Each row was made from one path, in order. Every step used is in the known rows, and no mark comes twice. Write each row's path.
Known rows:
V/Q: [ -6.4   9.1  -4.8  -4.0 -14.5  12.2  -4.4   4.8 -18.4  -7.0  11.2 -28.7
   1.4  23.0 -18.4  -7.4 -10.9  -1.8]
C/X: [-34.6 -20.5   1.0   1.7  -9.4  12.8  -2.4 -12.8  -3.9  11.8   2.4   9.2
  -1.6  22.0  -7.0 -25.2  23.0 -11.0]
C/V: [-25.8   6.4  10.0  -1.7  -8.5   5.3  -3.0 -10.9  -6.9 -22.0  -5.4  14.0
   4.0  14.8  -6.0 -18.9  23.0  -3.1]
G/L/J/X/C/V: [ 13.2  16.4   8.8  13.0  12.5  18.3  13.1  16.2  -0.4   6.5  13.9   0.9
 -21.6  12.6  -7.8 -25.3  19.7  12.2]
C/V/Q: [-39.1  21.5   2.9  -9.9 -15.1  10.7  -5.5 -14.2  -7.2 -23.6  -7.1  -5.4
  -1.4  21.4 -11.4 -21.1   9.8 -11.0]
G/L/J/V: [ 32.2  12.5  -7.2  17.6   7.1  27.5  17.7  17.2   1.5 -11.6  26.4   4.7
 -18.5   8.8  -9.2 -17.6  10.6  20.0]
G/L: [  8.4 -29.7   2.5   9.2 -10.3  25.7  18.6   4.9  -8.4  -5.0  19.3   3.9
 -22.9  13.4 -19.0 -18.7   6.8  13.2]
Q/X/C: [ -7.6  -9.5   8.5  -1.0  30.0  -0.6  -4.3  16.9 -28.5   5.6  22.4  -6.2
  15.1  22.5  -3.3  -6.6  18.6   7.5]
L/Q/X/C/V: [ -3.0   0.0  10.8  -3.1  27.6   7.4  -4.6  -3.5 -27.5   3.6  18.9  24.6
  15.1   8.1   0.8 -17.0  -2.0   7.0]
J/V/C: [ 20.1  46.9 -20.7   1.5  -4.4  30.7  -2.2  12.3 -34.9 -15.2  14.2 -27.7
   1.7  27.5 -11.7  -4.7  17.9   5.8]
L/C/X: [  5.3 -10.7   4.8   4.4  14.9   4.2  -0.4 -15.5 -34.9  18.9  17.2 -34.9
   8.3  12.8   4.1 -27.0  18.3   9.8]
Q/X: [ -3.0 -20.7   6.6   0.8  18.7  20.1   2.1   8.5 -16.7 -11.2  43.5   7.2
  10.0  22.4  -7.1   0.3  14.8   7.8]
G/L/Q/X/C/V/J: [ -7.2  -4.8   2.5  -2.9   6.5  27.3  14.3  -0.8 -15.2   2.8  17.7  28.7
 -18.8  13.8 -14.2 -27.9   0.6   9.2]
L/Q/X/C/V/J: [ -3.8  14.6   6.6  -6.9  22.7   6.3  -6.1   2.0 -28.5   7.6  15.7  30.2
  14.8  12.1  -2.5 -16.5  -2.7   4.4]
V/Q/X: [-16.9   3.6  -3.5  -8.8   2.5  23.4  -2.7   4.1 -17.7 -11.5  31.6 -23.6
   2.2  29.0 -16.2  -4.0  -6.9  -1.8]
G/L/J: [ 27.9  -9.9   2.2  18.6   4.1  27.9  18.7  14.7   2.2  -2.1  27.5  13.2
 -16.9   6.5  -9.2 -19.2   5.1  21.6]
J/V/Q/X: [ -0.1  43.1 -20.0  -5.9   5.5  15.4  -2.7  11.0 -19.7 -28.0  26.0 -33.0
   1.8  28.9 -14.7  -0.4   8.7  -1.0]

Write each row's path:
[-22.0  37.3   5.1  -6.7   1.8 -26.0 -13.5  15.3 -29.4  12.9 -34.9  -1.2
  12.5  20.8  -6.5 -23.5  23.7  -3.1]
X/C/V/J
[ 11.0  38.6   7.6  -4.7  10.4  -2.1  -2.8  -3.0 -38.1   5.6   9.1 -30.0
   7.4  17.7  -2.0 -20.6  22.4   8.0]
L/C/V/J/X
[-46.4  17.9   3.8 -13.1  -3.6  19.1  -4.0 -14.9  -6.9 -26.5   7.2  -2.0
  -0.6  25.7 -10.2 -18.5  12.8 -10.8]
C/V/Q/X
[  8.6  27.5  15.2   2.0  13.8 -16.7  -9.8  27.2 -29.4  24.8  -0.3 -35.1
   3.1  24.8 -11.8  -7.2  27.9  -2.5]
J/X/C
[-25.8  49.9   5.0 -11.0 -15.7   4.3  -6.4   5.1  -8.5  -7.7  -9.6  16.6
  -1.9  28.8 -15.2 -15.9  29.1 -13.2]
C/V/J/X
[-10.2  37.1  17.4  -2.2  12.1 -15.7 -10.9  17.0 -24.3  16.6 -10.0 -27.2
   0.7  25.6  -9.1 -13.6  35.0  -8.3]
J/X/C/V
[ 28.8  60.3 -11.5  10.8  28.8   4.5  -5.1  28.7  -9.5  -8.9  23.5 -16.8
  14.3  14.5   2.6  -6.1   8.4  12.3]
L/J/V/Q/X/C
[ 18.0  57.7   9.9  10.0  24.4  -4.3  -8.9  27.0  -7.0  13.2   7.5 -15.9
   9.3  15.1   1.9 -13.7  18.0   3.9]
L/J/X/C/V/Q
[  8.2  57.2  -0.4  -6.9  -7.1 -12.3 -10.7  38.2 -28.7  27.1  -6.9  -7.8
   3.8  33.5 -21.2  -5.1  19.6  -5.6]
V/J/X/C
[ -6.4 -18.6   7.0   0.9  11.9  27.9  15.6  -6.2 -14.2  -0.8  20.8  23.3
 -18.5   9.6 -10.9 -28.4   1.4  12.0]
G/L/Q/X/C/V
[ 15.5  16.1 -11.6  13.8   3.0  43.9  17.2   8.5  -1.5  -1.8  23.7   3.4
 -23.9  16.3  -8.0 -26.3  15.0  14.2]
G/L/J/V/C/X
[ 24.3  50.6  13.4  14.0  27.9  -7.6  -7.7  28.3  -7.1  14.0   9.1  -6.3
  11.1  11.9   4.4 -12.4  24.4   7.3]
L/J/X/C/V
[-16.7  44.2  13.9  -6.3   8.9 -13.5 -12.5  15.8 -24.8  15.6 -11.3 -37.3
  -1.8  28.7 -12.1 -14.9  28.3 -11.6]
J/X/C/V/Q
[-20.5   2.4  -7.3  -2.1 -15.7  51.5  -2.5  -9.2 -30.1  18.0   8.0  -9.3
  -4.5  32.8  -9.2 -23.5  16.9  -4.7]
V/C/X
[ 17.7  22.0  -8.9  10.6  17.0  24.8  14.5  19.5  -4.7  -6.0  25.8  -9.1
 -17.5  15.3  -8.8 -19.8   7.9  16.1]
G/L/J/V/Q/X/C
[-27.2  14.5   6.6  -9.3  23.4  -0.8  -6.8  12.8 -24.8   1.2   8.9   6.7
  12.9  27.3  -4.5 -13.4  24.9  -0.3]
Q/X/C/V/J
[ -3.9 -10.5   3.7  -0.9   9.0  30.2  18.4 -13.3 -22.2  -8.1  26.8 -25.4
 -22.6  15.5 -10.3 -29.9   9.5  15.0]
G/L/C/V/Q/X
[  6.5  23.9   5.4   9.1   9.2  20.9  12.1  15.1  -0.2   5.4  12.8  -8.4
 -23.7  15.5 -10.8 -26.3  12.9   9.4]
G/L/J/X/C/V/Q
[-20.8  11.6  -2.0 -10.0  10.0   8.7  -7.0  10.0 -26.5   0.0  17.4 -33.4
   5.9  29.2 -13.7  -9.1  -4.0  -2.6]
V/Q/X/C
[ 10.4  -6.3   9.0   0.2  28.8   6.7  -4.2   3.6 -30.6   9.5  25.7  19.0
  16.8   7.7  -0.7 -12.0  -6.9  10.9]
L/Q/X/C
[-26.3   0.2  10.8  -5.6  28.4  -0.2  -5.6   6.9 -23.8  -2.7  13.0   1.3
  13.1  22.8  -1.0 -14.1  25.8   1.7]
Q/X/C/V
